Each row was made from one path, in order. Every step used is in the known rows, and no mark comes twice. Write each row's path.
Known rows
Q/K/P/A/X/M: [  0   5  12 -19  33  -5 -11   6  12  13  15 -16  -2   3  20 -17  10 -14
   4  10]
X/K/P: [-13   2   3   1   3 -10  -1  -8   3   1  -1  26  -7  14  -6  -2   3 -10
  10  -7]
K/P: [ -5  -1  -1   3  -5  -3  -9  -8  -2   1   2  24  -9   0 -14   6 -16 -22
  13   2]
N/A/X/K: [-16  14   9   4  22 -19  14  -7  -4 -39  10  -2 -13  13  12  12   7   5
  33 -20]
P/A/X: [ -2   8  18 -15  26 -11  -1  -2  -6 -16  12  -5   0 -15   7  16 -13 -13
  26  12]
X/A: [ -6   6  14   1  12  -6  16  -7  -6 -20 -15  18  -4 -25 -14  23 -18  -7
  24  10]
Z/Q/K/P/V: [ -1 -16  11  18   1   1  15   5   7  15 -12   1  -7 -13   6  15  -4   3
  -1 -16]
A/P/G/W: [ 15 -13   0 -11 -20   6  -3  23  -4 -26  10   5  -9  -5  -7   2  -9 -11
  12 -17]
Z/Q/K/P: [ -4  -9   8   5   1  -3 -12   3   2   8  -5   5  -9   0   1  -2  -4  -1
   4  -2]
Z/Q/K/P/A/X: [ -8  -5  14 -14  29 -12 -24  11   1  13  11 -15   2  -6  29  -3   5  22
   2  12]
N/A: [ -4   2   5  11  -2  -6  19 -12  -7 -35  -1   7 -12  -7 -20  26 -23 -26
  33  -6]
N/A/P: [  0 -11   5   4   7  -6   4  -6  -7 -50  12  23 -19  -4  -9  24 -21  -7
  34 -10]
Q/K/P/A: [ -4  -8  10 -12  10   4  -7   4  -1  15  -1 -10   8  -9  -3   6 -10  -6
   4  19]
N/Q/K: [ -1  13   5   9   3   9  15  -8  -7  -2 -25 -17 -13  -8   1   2 -22 -14
  26  -1]
P/V: [  4  -3  12  18  -1   2  40  -7   0 -12 -12  11  -9 -22 -17  33 -22 -33
  24 -15]
W/Q/K/P: [ -3  -3  -2   6  -5   6  -6 -21  -4  10  -2   8   7   9 -11  12  -6   8
 -26  -1]
Q/K/P: [ -7  -2   2   0  -4   5  -7   2  -1   7  -2  -3  -6   4  -7   2 -11 -10
   8  -1]
Q/K: [  0   1  12   3   1   7  14   0  -5 -14  -9 -13  -7  -6 -15  12 -18 -23
  22  -5]
Z/Q/K/P/G/W: [  6 -14  -1  -3 -29   6 -12  30   2  18  -4 -19   1   1   3 -15   9   6
 -14 -13]
G/X/A: [  2  18  17   7  21  -3  17   3  -3 -17 -12  -3   0 -22  -9   3   4  -3
  13  27]
P/G: [  7  -2 -18   1 -18   4   8  -9  -3 -11  -7  11  -8 -10 -16   5 -24 -32
  23  -5]
K/P/G/W/Q: [  8  -7 -12   0 -38   4  -8  -3  -1  15   4  10  13   6 -16   3   2   0
 -38  -7]
Z/Q/K/P/G: [  1 -15 -21   4 -17   2 -14   3   5  17  -8   1  -6  -1   8 -13  -6   4
  -1  -7]

Which path is each row?
[-18  13   2  -4  19 -17 -13  -3   3  -2  12  15  -9  21  19  -7  14  10
  13 -12] | A/X/K/P
[-10  10  22 -16  36 -16   7  -3  -3 -16   7  -3   2  -1  13   8   6  -1
  24   4] | P/A/X/K
[ -5   7 -10  -6 -15  -8 -12   1   2  11  15   2  12  26  17 -12  32  30
 -37 -22] | A/X/K/P/G/W/Q
[  0  -7 -26   1 -22  10 -10   1   4  16  -6  -6  -3   4  -2 -10 -12  -6
   3  -6] | Q/K/P/G
[ -5  13   6   7  13  -6   1   4   6   3   3   7  -1  17  -1 -22  22  -7
   0  10] | G/X/K/P
[  9   4 -24   6 -15   4 -10   3   5  13   4   0  -1   1  -2 -25   4 -14
  -1  15] | K/P/G/X
[  4   3   8 -14  29  -5 -11 -15   9  17  16  -6  10   8  17  -9  14   3
 -29   9] | W/Q/K/P/A/X/M
[  2  -3  16  -1 -17   8  -2   8  -6  12   2 -12  13  10 -16   9   8   9
 -38  -7] | G/W/Q/K/P
[  3  -6  -7  -6 -32  13  -6  28   1  17  -1 -27   4   5  -4 -12   4  -3
 -11 -11] | Q/K/P/G/W
[  9   1  19  14  31   0  31   9   2 -25  -6   9  -6 -32   6  18   5  20
  13   8] | G/X/A/P/V
[  5   5 -24   9  -3  11  -4  -9   4  24 -12 -13  21  -4   8 -15  20  42
 -43  24] | W/Q/K/P/G/X/A
[ 11 -11   3  -9  -8  12   4  10  -6 -16  -7  -8  13 -13   1  11   7  47
 -29  -8] | X/A/P/G/W/Q/K
[ 18  -1 -15   3   1   5  -4   7   1 -24   9   5 -10  -6   2 -16  -4  -9
  15   7] | A/P/G/X
[ -9   3 -14   0 -16 -12  -5   0   1  -4  18  -6  10  29  18  -2  33  41
 -33 -27] | N/A/X/K/P/G/W/Q
[ 12   1 -26  11 -16  14  -7 -10   3  23   1 -16  15  11   1 -19  14  14
 -40  13] | W/Q/K/P/G/X
[-13   7 -25  -5   0 -12 -16  -3   6   7  10  11  -7  21  25 -20  12  12
   8 -16] | A/X/K/P/G
[-10  -5  13 -13  16 -11  -1  -7   3   9   0  19   6   2  -3   2   1  -6
   7  13] | X/K/P/A
[ -3  -7   9 -11   9  -5  -9  -6  -1  10   4  16   3 -12 -10  11 -16 -19
  10  22] | K/P/A
[  3 -10  26 -14  -5   7  -3   9  -6  20   4 -19  27  -3 -12  14   8  13
 -43  13] | G/W/Q/K/P/A
[  3 -10 -31   4 -24  10 -10 -20   0  21  -4   4  10   9  -5  -1  -8  10
 -29  -5] | W/Q/K/P/G
[  3   8 -21   4  -2   2  -5   3   5  12  -7   2   4 -12   5 -20  10  14
  -4  27] | K/P/G/X/A
[  7   1  26   1 -13  10  17   6 -10  -8  -6 -21  12   0 -23  20   1  -4
 -25  -9] | G/W/Q/K
[  7  12 -10   7  -1   1  19   2   4  -8  -6  -7   0   7  -2 -23  14 -16
  11   4] | P/G/X/K
[ -8   8  -6   9  -2   7  -7  -7  -2  20 -18  -7 -11   3  10  -8 -15   2
  12   3] | N/Q/K/P
[ 12   1 -12   0   9   0   5   6   5 -23   5   8  -8  10  10 -24  15   2
  13  -3] | A/P/G/X/K
